What can hang from each mark:
j_663: j_109 j_118 j_520
j_118: j_663
j_520: j_89 j_821
j_713: j_89
j_821: j_527 j_713
j_644: j_713
j_89: j_520 j_644 j_713
j_527: j_520

Known rows, with every way that one mark hangs from another:
(j_118 (j_663 j_109)): [-1.55  0.72 -0.04  0.64 -0.43  0.67  3.81 -2.93 -2.03 -1.66 -0.54  2.13
  0.05 -4.68 -3.91 -0.07  0.30  5.53  0.22 -0.56]
(j_644 (j_713 (j_89 j_520))): [-1.65  2.09  0.36  2.36 -2.51  1.31  4.42  0.64  0.92 -2.08  2.38 -0.99
  0.11  1.82  0.79 -6.47  0.31  0.88 -1.37 -1.13]
(j_713 (j_89 (j_520 (j_821 j_527)) j_644)): [-0.65  0.13 -1.73  0.38 -0.35  1.63 -4.43  3.63  1.61 -0.34  0.86 -1.44
  2.34  2.77  1.45 -0.98 -0.46 -1.03  1.72 -0.50]
(j_520 j_89 (j_821 j_713)): [ 2.08 -0.34  0.71 -0.19 -1.51  1.81  0.37  0.68 -0.91  1.81  0.51  2.53
 -2.94  2.82  0.12  1.03 -0.31 -2.61  1.47  2.26]
(j_527 (j_520 (j_821 (j_713 (j_89 j_644))))): [-1.41 -1.24 -1.27  3.54 -2.77  2.05 -1.68  3.04 -2.32  2.87  0.59 -0.26
 -1.08  3.38 -0.41 -0.84  1.01  0.22 -0.86 -0.60]
(j_89 j_520 j_644 j_713): [ 0.77  2.81  1.61 -0.66  1.25  2.44  2.40  4.69  4.12 -2.08  2.27 -3.81
  1.77 -0.90  3.70 -4.64 -2.25 -0.18 -4.06 -1.84]
(j_821 j_527 (j_713 (j_89 j_520))): [-0.57 -0.10 -2.16 -2.31 -4.33  2.70 -0.06  2.95 -0.76 -1.27  0.63  1.18
  2.16  2.55 -0.46 -3.89 -1.04  1.21  2.57  1.18]
(j_713 (j_89 j_520 j_644)): [-0.64  3.75 -1.53  0.23 -0.05  1.11  1.73  1.60  1.36 -2.45  3.95 -2.18
  2.03 -0.03  2.31 -5.07 -1.02  1.63 -2.13 -0.50]
(j_663 j_118 j_520): [-2.92  0.81 -1.25 -1.25 -0.11 -2.48  3.85 -1.99 -0.91 -1.61  1.00 -0.05
  2.17 -1.77 -0.49  0.79 -0.21  3.39 -1.75  0.55]
(j_520 (j_89 (j_644 j_713)) j_821): [ 2.48  1.72  2.68  2.08  2.59  0.26 -0.58  1.09  2.90  1.77  0.73 -0.20
 -3.27  2.36  2.60 -0.32  0.65 -3.52 -1.14 -1.10]
(j_821 j_527 (j_713 (j_89 j_644))): [ 0.35  1.63 -1.52 -1.48 -0.48  0.59 -2.28  4.08 -0.73  0.59 -0.03  0.85
  0.42  1.26  0.42 -2.69 -0.03  2.21  0.50 -0.23]
(j_663 j_109 j_118 (j_520 j_89)): [-0.84 -0.51 -1.60 -3.80  1.09 -3.85  2.00 -6.05 -2.02 -1.85  0.41  1.63
  0.40 -3.97 -1.53  3.44 -0.31  2.16  0.24  3.07]
(j_821 (j_713 j_89)): [-1.60  1.83 -0.86  0.79 -2.71  0.94  3.32  1.24 -2.86 -0.29  1.44  1.52
 -1.23  1.04 -0.98 -4.08  0.36  2.95 -1.00  0.83]
(j_663 j_118 (j_520 j_821)): [-3.26 -1.48 -1.12  0.38 -0.31 -2.52  1.09 -1.29 -1.18  0.29  0.55  0.05
  0.96  0.40 -1.11  3.69  0.71  1.47 -0.78  0.78]
(j_644 (j_713 (j_89 (j_520 j_821)))): [-1.85 -0.13  0.64  3.98 -2.89  1.32  1.70  1.61  0.68 -0.28  2.10 -0.90
 -1.16  4.12  0.21 -3.91  1.37 -1.13 -0.42 -0.90]
(j_118 (j_663 j_109 (j_520 (j_89 j_644 j_713) j_821))): [ 1.56 -2.26  1.75  0.02  3.56 -3.75 -1.87 -1.15 -1.00 -0.04 -1.29 -1.48
 -1.48 -3.21 -1.64  2.30  1.33  0.04 -1.90 -0.79]
(j_520 j_89 j_821): [ 0.76  1.35  1.16  1.45  0.01  1.72  0.90 -1.61  0.57  0.29  0.36  0.89
 -1.99  0.91  0.88  0.84 -0.49 -2.64  1.29  1.34]
(j_821 (j_527 (j_520 (j_89 j_644))) j_713): [ 2.74  0.24 -0.27 -2.43 -1.19  3.91 -2.39  1.27  0.79  1.53 -1.99  0.96
  1.21  1.21  1.63  0.21 -1.65 -2.01  2.88 -0.25]
(j_527 (j_520 (j_89 j_644))): [ 1.27  3.21  0.34  0.89  0.48  3.28  1.30 -1.85  1.56 -0.16  0.18 -0.98
  0.44 -0.89  2.78 -0.99 -1.34 -1.20 -0.14 -1.12]
(j_118 (j_663 (j_520 j_821))): [-2.08 -0.97 -0.68  2.71 -1.02 -1.37  1.64 -1.49 -1.67  0.12 -0.46  0.31
  1.29 -0.53 -2.61  1.19  1.32  2.12 -0.25 -1.23]

Rows:
[ 0.72  0.40  1.91  1.01  1.07  2.25 -0.21  5.75  3.78 -0.44  1.78 -3.80
  0.65  1.10  3.13 -2.01 -1.40 -2.18 -3.24 -1.54]	(j_89 (j_520 j_821) j_644 j_713)
[ 0.57 -2.31  0.29 -1.56  3.29 -5.43 -2.30 -2.36  0.11  1.35  0.07  0.66
 -1.97 -0.50 -0.41  4.54  1.69 -0.61 -0.97  1.00]	(j_663 j_109 j_118 (j_520 (j_89 (j_644 j_713)) j_821))
[-2.05 -2.02 -1.14  1.18 -0.98 -0.91 -1.71 -0.61 -1.09  0.43 -2.87  0.85
  2.93 -0.16 -2.83  2.34  0.90  1.32  2.76 -1.57]	(j_118 (j_663 (j_520 (j_821 j_527))))
[ 1.74  1.32  1.66  0.60  0.49  3.07 -1.38 -0.23  3.24  1.15 -2.61 -0.37
  0.48  1.19  2.54 -1.16 -0.41 -3.11  2.13 -2.88]	(j_821 (j_527 (j_520 (j_89 (j_644 j_713)))))
[ 0.51 -3.11 -1.77 -4.40  3.29 -4.13 -6.35 -2.40 -0.25  0.93 -1.95  1.10
  1.03 -1.68 -0.75  7.24  0.17 -0.53  2.53  2.31]	(j_663 j_109 j_118 (j_520 (j_89 j_644) (j_821 j_527)))
[-2.27 -0.13 -2.22 -0.26 -0.59 -2.40  3.17 -4.23 -1.80 -1.08 -0.70  1.39
  2.36 -5.04 -3.39  0.36  0.35  5.73 -0.63 -0.06]	(j_118 (j_663 j_109 j_520))
[ 2.47 -3.06 -1.23 -2.36  1.23 -3.47 -3.01 -1.19 -2.76  1.98 -0.05  2.47
 -0.87 -1.10 -2.82  3.65  0.96  1.13  0.54  1.62]	(j_118 (j_663 j_109 (j_520 (j_89 j_644) (j_821 j_713))))
[ 3.31  0.38  0.69 -0.94  1.08  1.10 -1.73  2.43  0.54  2.31  1.40  1.30
 -2.48  2.51  1.61  1.16 -0.46 -2.49 -0.28  1.35]	(j_520 (j_89 j_644) (j_821 j_713))
[-3.35 -3.08 -2.60 -0.84 -0.37 -3.53 -0.16 -3.14 -1.81  0.58 -0.27  1.38
  0.89 -2.04 -2.60  5.33  0.55  2.99 -0.44  2.31]	(j_663 j_109 j_118 (j_520 j_821))
[ 1.07 -4.28 -3.26 -3.66 -1.88 -1.46 -4.89 -1.73 -0.62  3.12 -2.76  3.39
  0.56  0.47 -0.90  4.34 -0.82 -1.44  3.93  3.55]	(j_663 j_109 (j_520 j_89 (j_821 j_527 j_713)))
[ 2.07 -1.91  2.62 -0.27  3.47 -2.49 -4.22  1.51  0.30 -0.09 -2.98 -2.38
  0.12 -0.52 -0.38  1.78  1.10 -2.41  0.65 -2.38]	(j_118 (j_663 (j_520 (j_89 j_644 j_713) (j_821 j_527))))
[-0.03 -0.05 -0.94 -1.59  0.35 -2.79  2.48 -6.33 -2.40 -1.85 -0.71  1.74
  0.59 -4.79 -2.97  1.06  0.14  3.04  0.97  1.04]	(j_118 (j_663 j_109 (j_520 j_89)))
[-1.47 -1.51  0.02  2.47 -2.92  1.77 -1.65  2.57  1.22 -0.12 -0.41 -0.34
  0.30  4.46 -0.10 -2.49  0.74 -1.89  2.60 -1.23]	(j_644 (j_713 (j_89 (j_520 (j_821 j_527)))))
[ 1.04  0.43  3.87  1.91  1.06  1.56  1.19  1.07  0.72 -0.23 -0.66 -1.59
 -3.47  0.72  1.05 -0.17 -0.04 -3.71 -0.79  0.03]	(j_520 (j_89 j_713) j_821)
[ 0.17  1.20  3.07  2.00 -1.16  3.78  3.98 -1.16  0.43 -1.34 -1.72 -2.25
 -1.25 -1.11  1.45 -2.30 -0.87 -2.42 -0.70 -1.62]	(j_527 (j_520 (j_89 j_713)))
[ 2.76  3.85  3.55 -0.50  3.73  0.70  1.84  1.71  2.43 -1.43  0.69 -2.58
 -1.91 -1.77  3.34 -2.91 -0.96 -1.81 -3.18 -1.32]	(j_520 (j_89 j_644 j_713))
